What can hang from each mark:
segudos: lipem
radelo: bikasob bute lipem
meku: petobi
rane: bikasob
bikasob: radelo rane
bute: petobi radelo rane
petobi: bute meku

Every row comes from one small tree of marks. The marks that hang from a mark follow it in brackets, in alphabetical order. Every link used is in the known rows. Which tree was each row made from?
Known rows:
bute(petobi radelo rane(bikasob)): [ 0.98 -0.01  0.35  0.89 -3.48  2.02 -2.44 -1.11  0.97  1.50  1.28 -0.46
 -2.83 -2.83 -0.47  0.35 -0.71 -6.13  1.83 -2.38  0.25  0.43]
radelo(bikasob lipem): [ 0.14 -1.84 -1.10 -0.34  0.76  1.81  0.69  0.28 -0.87  0.20 -0.99  0.75
 -0.62  2.05  0.77 -0.39  1.05  3.07  0.52 -0.42 -1.32  0.99]
bute(petobi radelo): [ 0.84  0.33  1.61  0.47 -1.33  2.44  0.04 -1.59  0.41 -0.26  1.54 -1.96
 -1.30 -2.23 -1.92  0.11 -0.28 -4.51 -0.05 -1.41  0.28 -0.97]
radelo(bikasob bute(petobi rane) lipem): [ 1.41 -1.28  1.01  2.02 -0.15  1.40 -2.60  0.97 -2.05 -0.17 -0.83  1.18
 -5.18 -0.06  0.34  0.51  1.39 -1.63 -0.19 -0.78 -1.25  0.03]
bikasob(radelo(bute lipem) rane): [ 1.76 -0.27  2.06  3.61  1.84  1.97 -0.81  0.48 -3.01 -0.76 -1.46 -0.27
 -3.87 -4.39 -0.96  1.85 -0.83  1.30  0.67  2.46 -0.46  1.73]
segudos(lipem): [ 0.45  0.12  1.48 -0.30 -0.26  0.58 -0.89 -1.00 -0.42 -0.68 -0.58  1.18
  0.59  1.39 -0.17 -0.78 -1.27  1.34 -2.05 -0.33 -0.73  0.15]
bikasob(radelo(lipem)): [ 1.31 -1.01  1.33  1.97  1.85  2.59  1.54 -1.84 -0.95 -0.20 -0.87 -1.11
 -1.56 -1.92 -0.01  0.31  0.38  1.47  0.34  2.06  1.06  0.89]
radelo(bikasob bute lipem): [ 0.29 -1.06  0.09  0.58  2.38  0.41 -0.74  1.69 -1.77 -0.47 -1.34  1.12
 -1.04  2.03  0.60  0.07  1.05  2.09  0.01 -0.28 -3.17  1.07]
bute(radelo(bikasob)): [-0.53 -1.08 -0.24 -0.38 -1.40  2.45 -0.91 -0.74  1.62  0.16 -0.08 -1.25
  0.46  0.48 -0.93  0.26  0.26 -0.74  1.51 -2.65 -2.48  0.79]
bute(petobi radelo(bikasob) rane): [ 0.48 -1.12  0.78  1.09 -3.80  3.49 -2.72 -1.45  1.33  0.31  0.55 -1.26
 -3.60 -1.62 -1.28  0.85  0.63 -4.44  1.30 -3.13 -0.56 -0.22]
rane(bikasob): [-0.33  0.28 -1.32 -0.35 -0.62 -0.67 -0.32  0.73  0.33  1.94 -0.20  0.98
  1.16  0.41  1.05 -0.66 -0.41 -0.07  1.20 -0.78 -0.72  1.33]
bikasob(radelo): [ 0.32 -0.03  1.47  2.02  0.00  1.69  0.20 -1.68  0.57  0.38 -0.91 -1.59
 -0.71 -2.16 -0.55  0.59  0.13  0.18  0.54  0.87  0.94  0.53]
radelo(bute(petobi)): [ 0.80  1.30  2.07  1.45  0.55 -0.69 -1.20  1.11 -1.61 -0.06  0.18 -0.14
 -1.97 -0.76 -0.82  0.06  0.13 -3.04 -1.41 -0.15 -0.43 -0.94]
petobi(bute meku): [ 2.25  2.06 -0.26  0.01  0.86 -0.14 -1.73  1.14 -1.58 -0.50 -0.23 -1.09
  3.14 -0.29  1.70  0.94  0.20  1.73  0.22  1.82 -3.74 -0.67]
radelo(bikasob): [-0.75 -0.84 -0.96 -0.19 -1.04  0.75 -0.69  0.42  0.69  0.88 -1.03  0.20
  0.35  1.88  0.38 -0.18  0.80  1.67  0.59 -1.53 -1.28  0.70]
meku(petobi(bute)): [ 1.83 -0.07  0.12  2.11  2.20  0.85 -0.45  1.77 -2.98 -1.43 -0.31  0.84
  1.40 -1.41  0.94  1.30  2.43  0.30 -0.54  1.87 -2.23  0.00]
petobi(bute(rane(bikasob(radelo(lipem))))): [ 2.51 -0.51 -0.10  3.39  0.66  2.76 -1.37 -0.07 -2.15  1.40 -0.76  0.33
 -1.81 -3.71  2.18  0.79  1.44  0.40  1.49  1.48 -0.71  1.64]
petobi(meku): [ 1.08  1.30 -0.23 -0.76 -0.34 -0.62 -1.39 -0.30  0.46 -0.59 -0.50 -0.83
  1.81  0.80  0.88  0.67 -0.91  1.15  0.88  1.16 -1.87 -0.22]
bikasob(radelo(bute(petobi) lipem) rane): [ 2.35  0.17  3.07  4.14  0.81  2.73 -0.71  0.25 -3.57 -0.27 -0.91 -0.99
 -5.27 -5.15 -1.49  1.40 -0.82 -0.66 -0.14  2.11  0.89  0.76]
rane(bikasob(radelo(lipem))): [ 0.93 -0.68 -0.13  1.66  1.05  2.10  1.03 -1.07 -0.60  1.57 -1.01 -0.03
 -0.40 -1.52  0.80 -0.34 -0.02  1.47  1.55  1.21  0.40  2.29]
meku(petobi): [ 0.70 -0.81  0.18  1.18  1.02  0.30 -0.04  0.40 -1.15 -1.40 -0.62  1.13
  0.22 -0.53  0.11  0.91  1.17 -0.30  0.10  1.32 -0.52  0.52]
radelo(bikasob(rane) lipem): [ 0.29 -2.08 -1.57  0.41 -0.96  2.63 -0.27  1.31 -1.95  0.26 -1.07  1.18
 -2.35 -0.36  0.08  0.75 -0.11  3.99  1.09 -0.16 -1.05  1.73]
radelo(lipem): [ 0.97 -0.84 -0.21 -0.09  1.90  1.07  1.29 -0.16 -1.49 -0.63  0.08  0.59
 -0.97  0.17  0.53 -0.20  0.33  1.30 -0.22  1.10  0.07  0.21]
bute(radelo(bikasob lipem)): [ 0.28 -1.95 -0.48 -0.59  0.40  3.41  0.46 -0.94  0.17 -0.57  0.13 -0.74
 -0.42  0.69 -0.37  0.05  0.61  0.56  1.41 -1.52 -2.49  1.01]

Write each row's tree:
[ 2.63 -0.36  3.56  4.15  0.98  2.18 -1.82 -1.24 -2.17 -0.63 -0.77 -0.62
 -6.12 -3.90 -0.61  1.12  0.66 -3.21 -0.35  1.78  1.21 -0.16] -> bikasob(radelo(bute(petobi rane) lipem))
[ 2.69  1.77  3.29  3.45 -1.09  0.65 -4.39 -1.16 -0.36 -0.50 -1.38 -2.23
 -3.57 -3.43 -0.14  2.03 -0.56 -3.44  0.66  1.82 -0.79 -0.56] -> bikasob(radelo(bute(petobi(meku) rane)))
[ 2.05  1.23  0.02  0.15 -3.84  1.38 -3.79 -1.49  1.24  0.97  0.93 -1.28
 -1.12 -2.14  0.28  1.06 -1.51 -5.07  2.57 -1.23 -1.65  0.17] -> bute(petobi(meku) radelo rane(bikasob))
[ 1.53 -1.07  0.94  2.66  0.07  3.40  0.51 -0.86 -1.97 -0.34 -0.96 -0.74
 -3.37 -4.40 -0.61  1.45 -0.90  2.56  1.17  2.23  1.37  1.56] -> bikasob(radelo(lipem) rane)
[ 2.99 -1.04  0.67  1.85  3.57  3.33  0.52  0.36 -3.61 -2.75  0.66  0.05
  0.61 -2.61  0.26  1.36  2.27 -0.84  0.15  1.93 -3.39  0.33] -> meku(petobi(bute(radelo(lipem))))
[ 1.44 -1.25  0.02  2.55 -0.40  2.34 -0.97 -1.37 -0.31  1.35 -1.05  0.64
 -3.14 -2.65  1.33  0.44  0.04 -0.27  2.12  0.97  0.98  2.26] -> bute(rane(bikasob(radelo(lipem))))
[ 2.41  1.00  1.36  0.43 -3.20  2.02 -3.50 -2.08  0.93 -1.09  1.01 -2.21
 -2.11 -2.54 -0.72  1.67 -1.10 -4.99  1.40 -0.23 -1.05 -1.11] -> bute(petobi(meku) radelo rane)
[ 1.50 -0.27  2.37  2.74  3.51  1.30  0.16 -0.51 -1.83 -0.88 -1.32 -0.63
 -2.23 -2.05 -0.39  0.59  0.44  0.42 -0.19  2.18 -0.77  0.99] -> bikasob(radelo(bute lipem))
[-0.35 -1.22 -0.61  0.34 -3.14  3.17 -1.69  0.30  0.64  0.12 -0.21 -0.93
 -1.29 -1.73 -1.63  1.51 -0.88  0.19  2.20 -2.37 -2.19  1.49] -> bute(radelo(bikasob(rane)))
[ 3.42 -1.69  0.74  2.69  2.19  3.67 -1.37 -0.08 -3.39 -2.95  0.78  0.59
 -1.87 -3.78  0.52  2.24  2.42 -2.56  0.75  1.85 -2.88  0.38] -> meku(petobi(bute(radelo(lipem) rane)))
[ 2.76 -1.04  0.54  1.42  1.13  3.36 -1.39 -0.48 -2.09 -1.60  1.42 -0.42
 -2.10 -3.42  0.33  1.33  1.36 -2.26  0.58  0.45 -2.35 -0.25] -> petobi(bute(radelo(lipem) rane))
[ 2.83  1.15  0.28  0.80 -1.05  1.73 -4.01 -0.49 -0.44 -1.52  0.69 -1.85
  0.50 -2.78  0.75  2.28  0.17 -2.42  1.67  0.43 -4.08 -0.69] -> petobi(bute(radelo rane) meku)
[ 1.30  0.62  2.17  2.29 -0.66 -0.40 -3.35  0.59 -1.34 -0.32  0.05  0.40
 -4.75 -2.00 -0.46  0.88  0.30 -4.80 -0.62 -0.31  0.04 -0.99] -> radelo(bute(petobi rane))
[ 1.39  0.45  0.06  0.07 -4.49  3.46 -2.98 -0.28  0.28 -0.03 -0.22 -2.27
 -0.93 -1.86 -1.38  1.91 -1.68 -0.76  2.04 -1.40 -2.67  0.27] -> bute(petobi(meku) radelo(bikasob(rane)))
[ 0.40  0.28 -0.20  1.33 -0.48 -1.79 -3.77  1.84 -0.31  1.18 -0.72  2.01
 -1.99 -0.62  1.22  0.62 -0.12 -2.85  1.34 -0.92 -2.01  1.35] -> radelo(bute(rane(bikasob)))
[ 1.41  1.06  3.29  4.18 -1.00  1.73 -2.03  0.44 -2.01  0.32 -1.01 -1.48
 -4.39 -5.29 -2.17  1.77 -1.07 -1.96  0.01  0.93  0.87  0.44] -> bikasob(radelo(bute(petobi)) rane)
[ 2.30 -0.59  0.21  2.79  0.77  1.14 -2.47  1.43 -2.72 -1.65 -0.29  1.52
 -1.18 -2.47  1.29  2.04  2.63 -1.38  0.22  1.73 -1.74  0.00] -> meku(petobi(bute(rane)))
[ 2.43  1.66 -1.62  0.70 -1.40 -0.49 -4.29  1.46 -0.87  1.19 -0.46  0.46
  1.67 -0.95  3.15  1.10  0.07 -0.03  1.99  0.72 -3.63  0.68] -> petobi(bute(rane(bikasob)) meku)
[ 1.13  0.05  1.01  2.58  2.84  0.62 -0.30  0.27 -1.55  1.08 -1.50  0.26
 -1.06 -1.49  0.73 -0.19 -0.06  0.37  1.08  1.38 -1.48  2.35] -> rane(bikasob(radelo(bute lipem)))
[ 1.97  1.58  1.35 -0.26 -1.65  1.83 -1.38 -1.76  0.67 -0.93  1.06 -2.89
  0.50 -1.51 -0.99  0.81 -1.27 -3.28  0.64 -0.20 -1.67 -1.18] -> bute(petobi(meku) radelo)
[ 3.30  0.99  1.65  1.48  0.81 -0.02 -3.30  0.47 -2.48 -1.52 -0.44  0.25
 -3.80 -1.18  0.93  1.28 -0.35 -2.33 -0.05  2.15 -1.72 -0.77] -> radelo(bute(petobi(meku) rane) lipem)
[ 2.12  1.10  0.85  0.72 -2.78  0.42 -3.30 -0.79 -0.05 -0.38  0.06 -0.81
 -2.33 -1.34  0.59  1.24 -0.74 -2.67  0.51  0.76 -0.01 -1.16] -> bute(petobi(meku) rane)
[ 2.11  1.38  0.78  2.36 -3.40  1.49 -3.45 -1.77  0.85  1.87 -1.13 -1.48
 -1.87 -2.98  1.10  1.17 -1.07 -2.30  2.26  0.87  0.45  0.77] -> bute(petobi(meku) rane(bikasob(radelo)))
[ 1.69 -1.47 -0.86  1.10 -0.23  4.79 -0.85  1.35 -2.74 -0.58  0.10 -0.66
 -0.85 -2.60 -0.30  1.60  0.73  2.17  1.41 -0.71 -3.95  1.34] -> petobi(bute(radelo(bikasob(rane) lipem)))
[-0.12 -0.83  0.30  1.35 -0.77 -0.27 -4.03  1.47  0.08  0.07 -1.49  1.16
 -2.80  0.80  0.47  1.05  1.01 -1.08  0.84 -1.62 -2.68  0.64] -> radelo(bikasob bute(rane))
[ 1.60  0.46  0.09  3.36 -1.06  1.84 -2.71  0.04 -0.70  2.19 -0.87 -0.34
 -0.87 -3.84  1.56  1.00  0.91 -0.92  1.68  0.35 -0.79  1.43] -> petobi(bute(rane(bikasob(radelo))))
[ 0.60 -2.22 -0.83  0.29 -1.29  4.23 -0.46 -0.02 -0.83 -0.56 -0.21 -0.30
 -2.26 -1.66 -1.16  1.20 -0.50  1.48  2.01 -1.23 -2.15  1.79] -> bute(radelo(bikasob(rane) lipem))
[ 0.76 -0.53 -0.69  1.21 -2.08  3.67 -2.23  1.47 -1.32  0.04  0.04 -1.13
  0.14 -2.68 -0.74  1.78  0.33  0.76  1.59 -1.87 -3.97  1.00] -> petobi(bute(radelo(bikasob(rane))))
[ 0.53 -1.26 -0.36  1.34  0.80  1.19 -1.61  2.60 -2.80 -0.34 -1.50  1.47
 -2.84 -0.31 -0.17  1.23  0.02  2.85  0.85  0.10 -2.95  1.82] -> radelo(bikasob(rane) bute lipem)
[ 1.29 -1.47 -0.76  0.32 -0.71  2.25 -1.40 -1.08  0.17  0.28  0.91  0.71
 -2.30 -1.98  0.62  0.21 -0.32 -2.85  2.45 -1.03 -1.24  1.66] -> bute(radelo(lipem) rane(bikasob))
[ 2.03  2.17  0.53  1.20 -1.76 -1.60 -4.91  1.29 -0.64  1.13 -0.68  0.54
 -1.74 -0.80  1.38  0.95 -1.10 -3.68  1.27  0.00 -2.38  0.26] -> radelo(bute(petobi(meku) rane(bikasob)))
[ 1.34 -2.10  0.64  0.95 -2.05  4.38 -1.50 -1.57 -0.17 -0.30  0.52 -0.56
 -4.58 -1.42 -0.80  0.45  0.93 -3.19  1.06 -1.95 -0.53 -0.05] -> bute(petobi radelo(bikasob lipem) rane)
[ 2.13 -0.60 -0.55  2.34 -0.28  2.12 -3.01  0.85 -1.43 -0.26  0.45  0.99
  0.14 -3.46  1.05  1.80  1.64 -3.86  2.17 -0.14 -3.49  1.52] -> meku(petobi(bute(radelo rane(bikasob))))
